Each row comes from the steps of one path. Every step used is in the known rows, and no mark comes twice. Write the path behind each row, first mark first.
Known rows
repevon -> gegopag: [  3  -4   8 -13   5   7   7  -2  -2  -7   3 -10 -12  -4  -1   1 -12  -9
  14   3  -6   0  -1  16   0   8   5 -16   0  15]
gegopag -> porimuv -> porot: [ -2  -8 -15  -4 -28   2   0  -2   6  -6 -26  23  -4  -7  -7   5   4 -22
  24  26  16  16  23   7   3  16  14 -18  -9  11]
gegopag -> gover: [  8 -12 -11 -31  -4   7 -12  -1  11  11   3  10   2   1  18  -6   5 -11
  -3  13   1   7   8 -17  10 -12 -23  -2 -16   3]
porimuv -> porot -> lova -> gegopag -> dizeg: [  2 -21 -28 -31 -34 -11  24   8   6  31 -22  -6 -13   4   3  -7  20 -10
  42  10  16   2  14  -2 -17  12   9   4   8   7]
porot -> repevon -> gegopag -> lova: [ 21 -16 -24 -19   8  -3   5 -27   2  23  25   7 -32  -5   2  -8 -15   1
  30   0  -2  17 -31  20   4 -13   6  -7 -13  19]
gover -> gegopag -> lova -> porot -> porimuv: [ 16  -8 -45 -10   7 -17  -6 -21  -1  15  17  27   2 -40  26  12   3  23
   7   7  20  24 -14  13  -4   0  16  20  13  20]
porot -> porimuv: [  2  -3  -5   7   7 -17   4   7  12  -4  12  16  -8   5  -4  -4  -8   8
   6   6  18  16  -6  10   1  -7  23  20   5   5]
gegopag -> lova -> porot: [ 17   2 -25 -21   3 -14   6 -19  -7  28  17  11  -7 -25  20   6  11  25
  -7  -6  19   5  -4   3  14 -14  -3  -9   8   7]
lova -> porot: [  2   5  -4 -11  -2 -17   6   3   6   9   2   4  10 -14   8  11   5  10
 -10  -7   6 -10   6   4  19   2   8  -4  11   3]
repevon -> porot: [ 15   6  -4   3   7  -7  -1   4  14  -4   8 -11 -11   9 -11  12   7   1
  19   9  -7  -6  -2 -13 -18   7   6   9  -3 -10]
porimuv -> gegopag -> lova -> porot: [ 27   8 -22 -16   8 -18   8 -25 -11  21  23  18  -2 -17  13  12  34   9
  -8  -6  25  -2 -13 -14  20  -2  -1  -9   8  -1]
gover -> porot -> porimuv -> gegopag: [ 33   2   2  -1   9 -25  18  -8   9 -13  13  20 -17   5  -5  20  12   7
  16  13   6  17 -18 -14  12  10  30  48   1   0]
repevon -> gegopag -> porimuv: [  4  -6   4 -21 -13   3  -6 -18 -11  -6 -10   4  -8   3   6   6   6 -25
  12  23   6   3  28   8  13  -3  23 -29  -3  14]
porimuv -> porot -> vikor: [ -2   9  -3  23  -2 -10  16  18   8 -13 -32  29 -15 -24 -28 -22 -16  -3
  29  -1   0   0   5  16 -31  28 -12   2  -2 -14]
porimuv -> gegopag: [  7   6   3   6   7  -4   1  -7  -3  -9   5   4   4   6  -4  10  23 -13
   1  -2   8  -6 -10 -13   8   9   4   2   0  -4]
lova -> gegopag -> gover -> porot -> repevon: [ 38 -36 -37 -59 -18 -14 -10  -9  26  34  15  12 -22  20  29 -17  -1   0
  12  12 -27  33 -12 -22   5 -14 -19  43 -34  25]
gover -> porot -> vikor: [ 19  10  10   0   3 -20  14  -7  -3  -7 -20  17 -21 -13  -7  -7  -8  17
   8  -2 -25  -4   7  -8 -15  17  -5  34  -5 -17]
lova -> gegopag -> gover -> porot: [ 34 -25 -25 -63 -20   0 -10  -5  12  22   5   6 -18  12  34 -15   7  11
   2  13 -18  31  13 -25  -8 -14 -28  22 -18  23]
repevon -> gegopag -> gover -> porot: [ 34 -18   0 -66  -2   7   7 -10   8   7   1   1 -24  -7  17   5  -9 -13
  19  20 -24  12   3  -8  11   2 -14   3 -18  19]
dizeg -> gegopag -> vikor: [-16   6  -3   7 -14 -15  22 -11   0  -5  -7 -19  25 -21 -19   3 -13  30
  13 -14  16   7  -5   1  -8  -3  15   1   4  15]
vikor -> gegopag -> porimuv: [ 11   7  21   2  -5  -7 -22 -12  -9   4  -6  16   8   5  28   5   9 -15
 -13  13  14  10  10 -15  19 -17  29   2  -6  -8]
vikor -> gegopag -> gover -> porot: [ 41  -4  20 -44   4   0 -12  -3   5  16   6  11  -9  -3  38   4  -4  -1
  -6  11 -10  23 -15 -32  18 -13  -6  35 -16  -1]
vikor -> gegopag -> gover -> porot -> dizeg: [ 40  -1  29 -41  10  -5  -9   1  18   5  11  23  -6  -6  52 -12 -12  11
 -11   8 -26  16 -20 -27  14 -24  -7  43 -27  -4]
porot -> vikor -> gegopag: [  8  22  31  27  19 -16  -8  13 -11  -5 -13  22  -1 -11   8 -18  -7   7
  -9 -14   0   0  -5  -3 -14   2  -1  20   3 -31]
lova -> gegopag: [  4 -14 -16 -12 -11  -4  -7   3   4   9   2   2  -5  14  15 -21   9   5
  -1  -5   0  16   9   0 -21  -9  -8   3   0  15]
porot -> dizeg -> gegopag: [-15 -12  10   9  -2  -8   5  -3  11  -9   1  -9   6   1   1   8   0  18
  17  -7 -14  -7   0  -1 -20 -23  22   8 -11  10]
dizeg -> gegopag: [-11 -15   2   5  -9  -3   3  -3   0   4  -6 -19   6   5 -11  27   8   9
  16  -1  -1   1   5  -2 -18  -7  21   0  -2  12]
vikor -> gegopag -> lova: [ 22   7   9  -4  14   2 -12 -14 -16  21  19  13  -9  -8  30  -6  -2  14
  -6  -8  22  27 -22  -6   0 -23   3   8  -4  -5]
porot -> porimuv -> gegopag -> lova: [ 25   1 -19   5  14 -18   5 -22  -4   7  28  29 -19  -3   2  -1  19   9
  12   7  34  28 -23  -4  -1 -14  19  16   0   4]
repevon -> porot -> lova -> gegopag: [ 14  -8  -6  -9 -11  -7  -2  12  18  14   0 -18  -5  28   5  -4  17  19
  32   6 -11  -2  -6 -26 -38 -12   6  17   4  -3]

Which path is each row?
[  2  18   2  17  -2 -24  24  -4  26 -20   5 -24  15 -13 -21   0 -10  39
  30  -5 -11  -4 -11  -5 -32 -10  17  18  -5   4]  repevon -> porot -> dizeg -> gegopag -> vikor
[-10 -13  -2  -2 -28  -9  -9 -19  -4   4 -13  -6   8  12   0  28  22  -6
  13  20  11   2  30 -10  -2 -15  39 -14  -7  15]  dizeg -> gegopag -> porimuv
[-13  13   1   5  -9 -35  33  -4  17 -10   1  -7  33 -34  -3   1 -16  50
   2 -21   4 -10  -2   8   5 -17  18   4   9  14]  lova -> porot -> dizeg -> gegopag -> vikor
[ 27  -3   0  -5   2 -22  17   1  12  -4  11  11 -22   1   1  10 -14  18
  14  12  -3  21  -9   1   1  -1  27  47   0   9]  gover -> porot -> porimuv
[ 31 -25 -21 -45 -10 -16  -3 -13  26  25  11  12 -16   5  13   3  -9  -8
  12  16 -29  16 -23 -22  28  -6 -10  39 -34  13]  gegopag -> gover -> porot -> repevon
[ 19  30   9  -4  10 -52  10   0 -18  24  -9  18  -4 -29  19   2  17  -8
 -14 -16  15 -22  19  -2  23  11  17  15  17 -37]  lova -> porot -> vikor -> gegopag -> dizeg
[-16  10   5  17  -9 -18  27  -8  12 -18  -5 -12  24 -22 -13 -12 -17  39
  12 -16   2  -1  -8   5 -13 -16  15  11  -1  13]  porot -> dizeg -> gegopag -> vikor
[ -3 -23 -10 -12 -24   5  11  23  19  11 -22   3  -6   6   1 -15  -1  12
  38   4   7  11  -9  -1 -31   1  -2   3   6  18]  porimuv -> porot -> lova -> gegopag
[ 14  27  27  16  18 -33   0  12  -4   8  -7  27   9 -22  13  -7  -5  13
 -23 -25   5 -12  -2  -1   7   4   5  18  13 -30]  lova -> porot -> vikor -> gegopag
[ -3 -24   0 -25  -9  -2  -6   2  21   5   3   2   7   3  18   1   6   7
  15   6 -12   2   9 -18 -10 -34  -2   2 -24  15]  porot -> dizeg -> gegopag -> gover
[ 24   4  11 -13   0  -8  14  -6  11 -11   1   5 -14  -5  15  -4 -11  24
   7   4 -35   1  -7  -7  -2  -6   6  35 -14   1]  gover -> porot -> dizeg
[  3   3   2   1 -16  -5  11  -2   0 -22 -40  33 -25 -23 -20 -13 -11 -27
  41  18   5   3  30  25 -18  28  11 -27  -5   1]  repevon -> gegopag -> porimuv -> porot -> vikor
[ -6  -7   0  -9 -23 -29   0 -14  11   2  -6   7  17  -4  19  28  16  17
   4   9   2 -12  31  -8  14 -24  42  -9  -6  14]  lova -> porot -> dizeg -> gegopag -> porimuv
[ 16  11   4   8   7  -9   1   7  24 -15  11   1 -10   6   0  -4   2  10
  18   6 -24 -11  -8 -11 -21  -6   3  16 -12 -12]  repevon -> porot -> dizeg
[ 18  13   2  19  11  -6   6   1  -9   8 -13  42 -24 -34   3 -24 -15  14
  22 -10  21  27 -20  10 -32   7  -9   9  -3 -18]  porimuv -> porot -> vikor -> gegopag -> lova
[ 18   9  -9 -17  15 -22  16 -17 -17  12   4  20 -24 -37   6 -11  -4  25
  12 -12   6  -5   9  23  -6   3  -5 -18  15  -4]  repevon -> gegopag -> lova -> porot -> vikor
[ 15 -15  -7 -24  -1  -8  -6   7  37   0  10  -7  -1  11  11  13  11   8
  36  19 -20  -4   5 -28 -28 -26   5  10 -28   7]  repevon -> porot -> dizeg -> gegopag -> gover
[  6  -3   4   6 -15 -16  -9 -11  20 -11  -3  -9  -2  14   0  26  21   3
  35  23 -17  -8  25 -19 -20 -20  44   2 -22   2]  repevon -> porot -> dizeg -> gegopag -> porimuv
[ 19  -1 -30 -10   6 -29  10 -12   4  25  28  30 -14 -19  17   1   2  34
  -1   0  32  25 -12  13  15 -20  20  10  17  14]  gegopag -> lova -> porot -> porimuv
[  5 -16  -2  -6   6  -6   3  -6  14   8  11   1 -18   1  -6   0 -20 -20
  25   0 -17   4 -23  22   9   0  11   4 -10  16]  porot -> repevon -> gegopag
[ -4 -27  -8 -31 -12   3  -7  -1  10  15   2  -7   7   5  10  19  10  -2
  12  12   5   7  11 -20  -5 -22  -2  -4 -17  16]  dizeg -> gegopag -> gover
[ 21   6  -5 -22  -5 -21  37 -20  13  -5   5  -5 -13 -24 -17 -12 -43  14
  24  -6 -18  13 -37  18  19  14   7  28  -7  23]  gover -> porot -> repevon -> gegopag -> vikor
[ 18   9 -19  -6   4 -35  17 -12  -8   6  13  17 -15   3  -7  17  36 -28
  14   9  32  -2   7  -5  25  10  34  21   7  -8]  porot -> porimuv -> gegopag -> dizeg
[ 12   1  14   4 -14   1 -10   5   4  -3 -21  27  -1 -10  11   4  -4 -23
  11  18  26  23   5   1   6   4  26  -4  -7   0]  vikor -> gegopag -> porimuv -> porot
[ 17   6  -7  16  15 -22   4   8  25  -8  15  10 -17  13 -15   9   0   8
  24  16   7  12 -10   0 -17  -1  26  29   2  -5]  repevon -> porot -> porimuv
[ -2  -6   0   6  -7   4  18  18  26 -17 -10  22 -10 -16  -5 -17 -19   2
  24   0  -9   7 -10  20 -17   6  -3   4 -10   5]  porimuv -> porot -> dizeg
[ 20  -6  15 -25   8   4 -23   7   6  17   7  18   5   1  33  -7  -1 -13
 -12   6  10  17 -11 -21  16 -21 -11  10 -12  -2]  vikor -> gegopag -> gover
[  7  29  -1  12   0 -14  21 -12  -2 -19   1   0  23 -20 -16 -12   7   5
  -6 -12  22  -2 -19 -11  13  14  -5   4   9  -6]  porimuv -> gegopag -> vikor
[  1 -17 -24   2 -28 -12  -4 -10  22   5 -18  28 -11  -1 -18   2  -5 -29
  32  22   4  19  -5  13  16  11  20   0 -23  14]  gegopag -> porimuv -> porot -> repevon
[-10 -32 -22   8 -36 -14   0 -10  24   9 -21  13  -6   5 -21  27   1 -23
  49  21   9  22  -1   7   0   5  42   0 -25  27]  dizeg -> gegopag -> porimuv -> porot -> repevon
[  7  -5  30   9 -18   1  -6   6   7   7 -32  20  10  -1  12   9   0 -10
  24  21  23   6  -7 -14   7  -4  37   0   0   0]  vikor -> gegopag -> porimuv -> porot -> lova
[ 14  10 -14 -14  -3 -20   9 -20 -20  10   5  -1  -8   0  -1  18  44 -34
   7   2  17 -16  13 -15  25  18  12   2   2 -15]  porimuv -> gegopag -> dizeg
[ 10  -9 -36 -12   2  16 -17 -31 -20   7   3   4   0 -31  21   1   4   7
  13   8  -2  18 -10   1 -25   5 -10   3  -6  13]  gover -> gegopag -> lova
[  8  -8 -36 -31 -19 -18   3  -9  -9  26   2  -6 -18  10  20  -9  27 -12
   6   1   8   7  32  -2  -6   0   0   3   0   5]  lova -> gegopag -> dizeg
[  0 -18  -9 -19 -34  -5 -13 -11  -2  20 -19   1   7  28  25 -12  25   5
  12  17   8   4  20 -25  -5 -26  17  -3   2   8]  porot -> lova -> gegopag -> porimuv
[ -4 -12   1  -1 -32   3   4   0   7   2 -35  12   6  -2  -7  10   7 -10
  36  28  17  -2  11 -10   2   5  28 -11  -1   8]  gegopag -> porimuv -> porot -> lova
[ 36  23  18 -14   7 -37  12 -12 -23  14 -14  15 -26 -20  15   1   6  -6
   3  -4  -6  -6  11 -11   5  17  15  46   0 -37]  gover -> porot -> vikor -> gegopag -> dizeg
[  5 -14 -22 -32 -24 -18   8  -3  -8  34  -5 -17  -6  17  21  -7  33  -1
  17   7  10  -8  19 -16  -5 -10  14   9   9  -1]  porot -> lova -> gegopag -> dizeg
[ 34 -19 -14 -39  -2 -15   3  -4  21   6  12  26 -19   2  17   2  -8   6
  11  29  -3  28  -1 -16  12 -12   5  40 -15  16]  gegopag -> gover -> porot -> porimuv
[ 25  31  30  30  26 -24  -9  14   6  -8  -5  13 -11   0  -2  -6  -1   2
   9  -8  -9  -7  -9 -15 -30   8   4  28  -1 -43]  repevon -> porot -> vikor -> gegopag
[ 40   9  -2 -30   5 -19   3  -8  -2  -5 -12  29 -12  -7   4  -2  23  -9
   5  10 -17  -4   7 -36   0  15 -27  31 -21 -19]  porimuv -> gegopag -> gover -> porot -> vikor
